Every row comes from one small tree of marks. The marks that hang from a mark follow it in brackets, in alphabetical order. Every link used is in the known rows. Which tree was each row made from?
Known rows
vitub{bozem{dini{dito} notan tono}}: [ 0.40 -0.19  0.46  0.01 -0.09 -0.44 -0.02 -0.15  0.29 -0.41  0.18  0.19
 -0.11  0.27 -0.19  0.19  0.12  0.04  0.08 -0.58  0.26  0.15  0.10  0.03
  0.13 -0.18  0.18  0.01]
gedof{tono}: [ 0.04 -0.10 -0.09 -0.38 -0.06 -0.01  0.21 -0.09  0.08  0.20  0.19  0.09
  0.11 -0.11 -0.07 -0.09 -0.03  0.03  0.07 -0.10  0.06 -0.22  0.08 -0.19
 -0.23  0.24 -0.16  0.00]
nizim{bozem{gedof notan}}: [ 0.05  0.33 -0.01 -0.21  0.15 -0.29 -0.15 -0.11 -0.10 -0.22  0.15 -0.12
 -0.05 -0.44  0.12 -0.31  0.07  0.60  0.08 -0.21  0.32  0.14  0.26 -0.28
 -0.12  0.01 -0.11 -0.03]
kesu{bozem{notan tono}}: [ 0.17  0.02  0.10  0.03  0.16 -0.48 -0.14  0.24 -0.06 -0.26  0.22 -0.21
 -0.06  0.15 -0.21 -0.08  0.19  0.31  0.05 -0.52  0.24 -0.10  0.20 -0.34
  0.13 -0.03  0.03 -0.02]
dito{bozem{dini notan tono} vitub}: [-0.04 -0.02  0.49  0.02  0.10 -0.73 -0.13  0.08  0.41 -0.30  0.02  0.34
  0.04  0.14 -0.46 -0.12  0.38  0.41 -0.17 -0.05  0.46 -0.14  0.17  0.30
  0.04  0.32  0.40  0.09]
gedof{dito tono{bozem}}: [ 0.07  0.23 -0.20 -0.15  0.01 -0.09  0.22 -0.19  0.04 -0.11  0.35  0.19
  0.25 -0.49 -0.16  0.08 -0.07  0.03  0.26  0.02  0.27  0.10 -0.18 -0.16
 -0.19  0.46 -0.37 -0.33]
notan{vitub}: [ 0.07 -0.18  0.27  0.00 -0.06 -0.06  0.20 -0.22 -0.14  0.04 -0.03  0.34
  0.15  0.11 -0.08  0.01 -0.13 -0.05 -0.02  0.00 -0.16 -0.09  0.01 -0.01
 -0.05 -0.02  0.12  0.10]
vitub{bozem{gedof{dito{dini} tono}} notan}: [-0.04  0.14 -0.08 -0.09 -0.39 -0.50 -0.23 -0.60 -0.12 -0.29  0.45  0.16
  0.16  0.02  0.09 -0.04 -0.17  0.10  0.23 -0.41  0.39  0.14 -0.26 -0.30
 -0.07  0.45 -0.60 -0.23]
kesu{bozem{gedof vitub}}: [ 0.04  0.23 -0.04  0.06  0.14 -0.48 -0.32 -0.04 -0.37 -0.11  0.10 -0.32
 -0.34  0.15 -0.14 -0.24  0.23  0.44  0.05 -0.10  0.19 -0.20 -0.13 -0.14
  0.21  0.06 -0.15 -0.09]
vitub{bozem notan}: [-0.16 -0.12  0.08  0.10 -0.38 -0.23 -0.09 -0.18  0.16 -0.14  0.10  0.18
  0.14  0.22  0.05  0.11 -0.17 -0.17  0.09 -0.25  0.05  0.32 -0.20 -0.05
 -0.03  0.07 -0.31 -0.06]
tono{bozem{dini gedof notan}}: [ 0.07  0.08  0.10  0.00  0.10 -0.19  0.02 -0.11  0.21 -0.50  0.22  0.00
  0.08 -0.35  0.00 -0.16  0.16  0.22  0.01 -0.14  0.28  0.10  0.17 -0.06
 -0.10  0.16 -0.05 -0.15]
gedof{dito}: [ 0.05  0.21 -0.17  0.17  0.02 -0.05 -0.13 -0.13 -0.23 -0.20  0.21  0.03
  0.09 -0.21 -0.05  0.16 -0.06  0.10  0.12 -0.02  0.16  0.08 -0.26  0.02
  0.03  0.12 -0.14 -0.16]
dini{dito{bozem{gedof{tono} notan vitub}}}: [ 0.18  0.24  0.40 -0.27  0.04 -0.54  0.09 -0.32 -0.12 -0.27 -0.04 -0.06
 -0.18 -0.09 -0.15  0.00  0.17  0.47  0.28 -0.13  0.37 -0.28  0.26 -0.05
  0.35  0.29 -0.08 -0.10]
gedof{dito{dini vitub{bozem{tono}}}}: [ 0.20  0.26  0.15  0.27 -0.02 -0.62 -0.25 -0.35  0.03 -0.24  0.17  0.43
  0.01  0.26 -0.22  0.04  0.08  0.14  0.05 -0.10  0.40  0.12 -0.30  0.16
  0.14  0.37 -0.09 -0.21]
kesu{bozem{tono{gedof}}}: [ 0.18  0.21 -0.16  0.05  0.31 -0.52 -0.28  0.20 -0.31 -0.03  0.21 -0.21
 -0.09  0.17 -0.25  0.02  0.08  0.22  0.05 -0.39  0.14 -0.20 -0.07 -0.24
  0.02 -0.02 -0.05 -0.20]
nizim{bozem{notan{vitub}}}: [ 0.07  0.12  0.27 -0.16  0.11 -0.21  0.13 -0.02  0.06 -0.09  0.10  0.27
  0.20 -0.26 -0.09 -0.15 -0.08  0.37  0.00 -0.14  0.05  0.17  0.24 -0.12
 -0.18 -0.01  0.00  0.01]
vitub{bozem{dini{dito} gedof{tono} notan}}: [ 0.44 -0.13  0.20 -0.31 -0.12 -0.35  0.03 -0.51  0.03 -0.27  0.40  0.17
 -0.05  0.08 -0.05  0.04  0.10  0.19  0.13 -0.62  0.28 -0.07  0.12 -0.23
 -0.09  0.07 -0.08 -0.09]
dini{dito{vitub{bozem}}}: [ 0.33  0.07  0.39 -0.02 -0.09 -0.29  0.07 -0.26  0.10  0.01 -0.23  0.40
 -0.15  0.37 -0.07  0.25  0.09 -0.13  0.14 -0.07  0.07  0.00 -0.02  0.23
  0.22  0.13  0.10 -0.03]
nizim{bozem{dini tono{gedof} vitub{notan}}}: [-0.17  0.33  0.14 -0.03  0.13 -0.57 -0.35  0.31  0.26 -0.23  0.09  0.03
 -0.03 -0.22 -0.19 -0.17 -0.03  0.48 -0.04  0.08  0.38 -0.03 -0.15  0.32
 -0.19  0.08 -0.10 -0.04]
kesu{bozem{dini gedof{tono} notan{vitub}}}: [ 0.26 -0.09  0.10 -0.32  0.09 -0.41 -0.04 -0.17 -0.22 -0.17  0.61  0.06
  0.14  0.08 -0.26 -0.20  0.11  0.39 -0.04 -0.57  0.17 -0.40  0.14 -0.36
 -0.22  0.23 -0.06 -0.05]
vitub{bozem{gedof} notan}: [-0.12 -0.03 -0.04  0.04 -0.39 -0.35 -0.25 -0.40 -0.09 -0.26  0.13  0.02
 -0.02  0.12  0.20 -0.06 -0.09  0.00  0.15 -0.32  0.19  0.23 -0.16 -0.23
  0.01  0.08 -0.33 -0.04]
kesu{bozem{notan tono{gedof} vitub}}: [ 0.18  0.11 -0.05  0.12  0.31 -0.70 -0.19  0.22 -0.26 -0.28  0.15 -0.25
 -0.17  0.09 -0.34 -0.15  0.20  0.60  0.03 -0.41  0.31 -0.36  0.05 -0.27
  0.10 -0.04 -0.14 -0.07]
bozem{dini{dito{gedof}} tono vitub{notan}}: [-0.05 -0.07  0.49  0.05 -0.11 -0.46 -0.17  0.22  0.53 -0.45 -0.24  0.03
 -0.15  0.15 -0.06  0.16  0.10  0.04  0.08 -0.01  0.36 -0.26 -0.24  0.49
  0.31  0.15 -0.01  0.25]
notan{vitub{bozem}}: [ 0.16 -0.26  0.31  0.06 -0.14 -0.20  0.19 -0.42 -0.11  0.08  0.03  0.48
  0.09  0.29 -0.14  0.09 -0.15 -0.14  0.03 -0.18 -0.19  0.16 -0.12 -0.07
 -0.05 -0.13  0.06  0.00]
dini{dito{gedof vitub{bozem}}}: [ 0.34  0.01  0.24 -0.05  0.06 -0.25  0.12 -0.24  0.20  0.12 -0.40  0.44
 -0.12  0.33  0.00  0.38  0.11 -0.23  0.15 -0.15  0.04 -0.02 -0.22  0.17
  0.24  0.16 -0.03  0.01]
dini{dito{bozem}}: [ 0.12  0.32  0.48 -0.10  0.07 -0.29  0.06 -0.11  0.01 -0.08 -0.15  0.04
 -0.06  0.12 -0.17  0.32  0.03  0.01  0.22  0.00  0.09  0.02  0.10  0.22
  0.38  0.19  0.09 -0.22]

Which tree is each row?
[-0.02  0.40 -0.09  0.11 -0.12 -0.47 -0.40 -0.46 -0.25 -0.36  0.19  0.09
  0.03 -0.06  0.15 -0.18  0.04  0.32  0.07 -0.03  0.48 -0.15 -0.15 -0.02
  0.09  0.53 -0.27 -0.09]  bozem{gedof{dito{dini vitub{notan}}}}
[ 0.06 -0.10  0.12  0.02  0.03 -0.36 -0.22 -0.17  0.00 -0.54  0.20 -0.15
 -0.20 -0.16 -0.05 -0.39  0.29  0.67 -0.10 -0.14  0.40 -0.37  0.10  0.03
 -0.03  0.01  0.00  0.18]  bozem{dini gedof notan vitub}
[ 0.22  0.23 -0.09  0.05  0.18 -0.49 -0.38 -0.10 -0.27 -0.41  0.51 -0.03
  0.03  0.04 -0.22 -0.12  0.26  0.52 -0.04 -0.44  0.37 -0.22 -0.07 -0.11
 -0.05  0.29 -0.02 -0.15]  kesu{bozem{dini gedof{dito{vitub}} notan}}
[ 0.20  0.41  0.24 -0.51  0.09 -0.35 -0.14 -0.16  0.14  0.04  0.19  0.20
 -0.08 -0.21 -0.05 -0.14  0.09  0.34  0.07 -0.02  0.32 -0.11  0.10  0.17
 -0.18  0.34  0.06 -0.08]  nizim{bozem{dini{dito{vitub}} gedof{tono}}}
[ 0.23  0.21 -0.06  0.15 -0.06 -0.44 -0.28 -0.62 -0.30 -0.23  0.31  0.09
 -0.12  0.12  0.01 -0.02  0.00  0.15  0.14 -0.32  0.27  0.26 -0.28 -0.18
  0.12  0.09 -0.26 -0.30]  vitub{bozem{gedof{dito{dini}}}}
[ 0.26 -0.06  0.19 -0.32  0.11  0.03  0.13  0.00  0.36  0.03  0.09  0.19
  0.09  0.06 -0.08  0.33  0.01 -0.19  0.05 -0.16  0.02 -0.23 -0.13  0.25
 -0.02  0.24 -0.02 -0.03]  bozem{dini{dito{gedof{tono}}}}
[ 0.05  0.06  0.11  0.00  0.21 -0.35 -0.03 -0.12  0.42  0.15 -0.24  0.47
  0.10  0.35 -0.04 -0.01  0.14 -0.02 -0.17  0.07  0.13 -0.23 -0.23  0.20
  0.08  0.54 -0.19  0.00]  dito{dini gedof vitub}
[ 0.25 -0.12 -0.03  0.02 -0.08 -0.34 -0.10 -0.48 -0.20 -0.27  0.19  0.02
 -0.13  0.02  0.06 -0.14  0.10  0.28  0.09 -0.51  0.22  0.15  0.07 -0.41
  0.01 -0.15 -0.11 -0.04]  vitub{bozem{gedof notan}}
[-0.11 -0.04  0.37  0.02 -0.12 -0.20 -0.06  0.13  0.46 -0.28 -0.17  0.13
 -0.02  0.15 -0.04  0.22  0.01 -0.01  0.02  0.09  0.15 -0.24 -0.30  0.53
  0.19  0.27 -0.22  0.11]  bozem{dini{dito{gedof}} vitub{notan}}
[ 0.10 -0.20  0.20 -0.35 -0.02 -0.09  0.45 -0.09  0.39 -0.09  0.33  0.40
  0.36 -0.26 -0.25 -0.08 -0.03  0.04  0.03 -0.13  0.10 -0.12  0.20 -0.13
 -0.36  0.34 -0.12 -0.08]  gedof{tono{bozem{dini notan{vitub}}}}
[ 0.21  0.13 -0.10  0.13 -0.01 -0.63 -0.31 -0.34 -0.32 -0.67  0.12 -0.08
 -0.17 -0.30  0.09 -0.27  0.29  0.65  0.12 -0.38  0.73 -0.24  0.16 -0.37
  0.12  0.09  0.11  0.22]  bozem{gedof{dito{vitub}} notan tono}
[-0.27 -0.06  0.25  0.17 -0.24 -0.49 -0.19  0.17  0.21 -0.38 -0.23 -0.11
 -0.19  0.04 -0.01 -0.19  0.09  0.23  0.08  0.11  0.36 -0.13 -0.07  0.13
  0.22  0.02 -0.08  0.28]  bozem{tono vitub{notan}}
[ 0.04 -0.02  0.00  0.04  0.00 -0.39 -0.12 -0.26 -0.23 -0.46 -0.02 -0.25
 -0.27 -0.22  0.09 -0.43  0.24  0.70  0.03 -0.13  0.40 -0.32  0.18 -0.25
  0.13 -0.05 -0.14  0.19]  bozem{gedof notan vitub}
[ 0.23  0.15  0.29  0.01 -0.15 -0.52 -0.07 -0.21  0.04 -0.16 -0.21  0.33
 -0.06  0.31 -0.03  0.28 -0.02 -0.08  0.20 -0.22  0.25 -0.13 -0.04  0.13
  0.15  0.22 -0.06 -0.01]  dini{dito{vitub{bozem{tono{gedof}} notan}}}
[ 0.10  0.39 -0.37  0.14  0.33 -0.39 -0.12 -0.20 -0.47 -0.22  0.31  0.02
  0.24 -0.34 -0.24  0.17 -0.09  0.46  0.10 -0.23  0.27 -0.16 -0.17 -0.14
 -0.13  0.23 -0.29 -0.40]  tono{gedof{dito{bozem{notan}}}}
[ 0.08  0.19  0.04  0.10  0.14 -0.71 -0.40  0.03 -0.33 -0.23  0.04 -0.40
 -0.45  0.17 -0.15 -0.29  0.30  0.48  0.09 -0.18  0.35 -0.21 -0.07 -0.18
  0.31 -0.04  0.00  0.01]  kesu{bozem{gedof tono vitub}}
[ 0.15  0.37  0.43 -0.11  0.05 -0.53 -0.07 -0.33 -0.12 -0.09 -0.25  0.16
 -0.20  0.15 -0.10  0.12  0.21  0.20  0.17  0.08  0.29 -0.17  0.13  0.24
  0.37  0.37  0.17 -0.10]  dini{dito{bozem{gedof} vitub}}
[-0.33 -0.02  0.31  0.10  0.12 -0.67 -0.21  0.20  0.52 -0.26 -0.22  0.05
 -0.01  0.06 -0.31  0.08  0.20  0.21 -0.03  0.08  0.33 -0.06 -0.39  0.38
  0.24  0.27 -0.08  0.06]  dito{bozem{dini tono vitub{notan}} gedof}
[-0.25  0.17  0.26  0.06  0.02 -0.81 -0.34  0.07  0.27 -0.22  0.00  0.34
  0.16  0.16 -0.39  0.00  0.15  0.27 -0.11  0.05  0.43 -0.24 -0.11  0.42
 -0.09  0.51  0.13 -0.04]  dito{bozem{dini tono{gedof}} vitub{notan}}
[ 0.02  0.38 -0.12  0.16  0.07 -0.21 -0.07 -0.28 -0.16 -0.37  0.09 -0.05
 -0.02 -0.43  0.08 -0.04  0.05  0.12  0.22  0.08  0.29  0.26 -0.12 -0.11
  0.08  0.21 -0.21 -0.30]  tono{bozem{gedof{dito}}}
[ 0.14  0.27 -0.16  0.12  0.01 -0.47 -0.41 -0.31 -0.45 -0.46  0.12 -0.28
 -0.26 -0.28  0.13 -0.12  0.13  0.38  0.21 -0.22  0.56 -0.05 -0.09 -0.27
  0.20 -0.02  0.05  0.06]  bozem{gedof{dito} tono}
[-0.04 -0.13  0.07 -0.16 -0.35 -0.44 -0.18 -0.35  0.24 -0.08  0.16  0.43
  0.06  0.24 -0.05 -0.15  0.09  0.06 -0.04 -0.14  0.30 -0.11 -0.17  0.08
 -0.25  0.43 -0.11  0.09]  dito{vitub{bozem{dini gedof{tono}} notan}}
[ 0.00  0.24 -0.11  0.16 -0.16 -0.62 -0.46 -0.31 -0.30 -0.50  0.03 -0.07
 -0.18 -0.18  0.17 -0.17  0.15  0.36  0.16 -0.12  0.65 -0.14 -0.12 -0.15
  0.15  0.23  0.01  0.16]  bozem{gedof{dito{vitub{notan}}} tono}
[ 0.12  0.04  0.47  0.02  0.00 -0.17 -0.06  0.06  0.27 -0.20 -0.06  0.08
 -0.20  0.18 -0.22  0.13  0.12  0.10 -0.02  0.19  0.11 -0.23 -0.12  0.57
  0.19  0.07  0.10  0.03]  bozem{dini{dito} vitub}
[ 0.25  0.29  0.53 -0.10  0.04 -0.73 -0.09 -0.26 -0.05 -0.37 -0.23  0.08
 -0.22  0.09 -0.11  0.03  0.30  0.39  0.20 -0.17  0.51 -0.22  0.34  0.05
  0.42  0.28  0.26  0.05]  dini{dito{bozem{gedof notan tono} vitub}}
[ 0.01  0.22 -0.07  0.18  0.33 -0.28  0.00  0.07  0.13 -0.19  0.07  0.11
  0.04 -0.24 -0.29  0.00  0.03  0.21 -0.05  0.21  0.12 -0.12 -0.26  0.30
 -0.22  0.16 -0.23 -0.36]  tono{bozem{dini vitub} gedof}
[ 0.20  0.29 -0.22  0.06  0.17 -0.42 -0.29 -0.16 -0.51 -0.38  0.44 -0.27
 -0.04 -0.10 -0.07 -0.10  0.15  0.49  0.12 -0.51  0.32 -0.11  0.02 -0.43
  0.09  0.15 -0.21 -0.21]  kesu{bozem{gedof{dito} notan}}
[ 0.03  0.18  0.21 -0.19  0.16 -0.15 -0.07  0.20  0.34 -0.18  0.28  0.14
  0.15 -0.28 -0.15 -0.12  0.03  0.38 -0.11 -0.15  0.16  0.19  0.15  0.12
 -0.25  0.04  0.03 -0.06]  nizim{bozem{dini notan}}
[-0.32  0.43  0.43  0.05 -0.05 -0.82 -0.34 -0.30  0.04 -0.34  0.04 -0.05
 -0.07  0.16 -0.17 -0.30  0.10  0.49  0.03  0.17  0.43 -0.09 -0.03  0.19
  0.37  0.59 -0.34 -0.25]  dito{bozem{gedof vitub{notan}} dini}
[-0.04  0.55 -0.06  0.03  0.15 -0.44 -0.33 -0.18 -0.27 -0.21  0.06 -0.11
 -0.25 -0.45  0.00 -0.26  0.08  0.66  0.15  0.20  0.40  0.14 -0.21  0.04
  0.05  0.08 -0.18 -0.14]  nizim{bozem{gedof{dito} vitub}}
[ 0.05 -0.19  0.24  0.15  0.01 -0.50 -0.02  0.13  0.14 -0.49 -0.14 -0.14
 -0.23 -0.08 -0.10 -0.29  0.25  0.54  0.02 -0.15  0.42 -0.23  0.21 -0.10
  0.21 -0.16  0.07  0.30]  bozem{notan tono vitub}
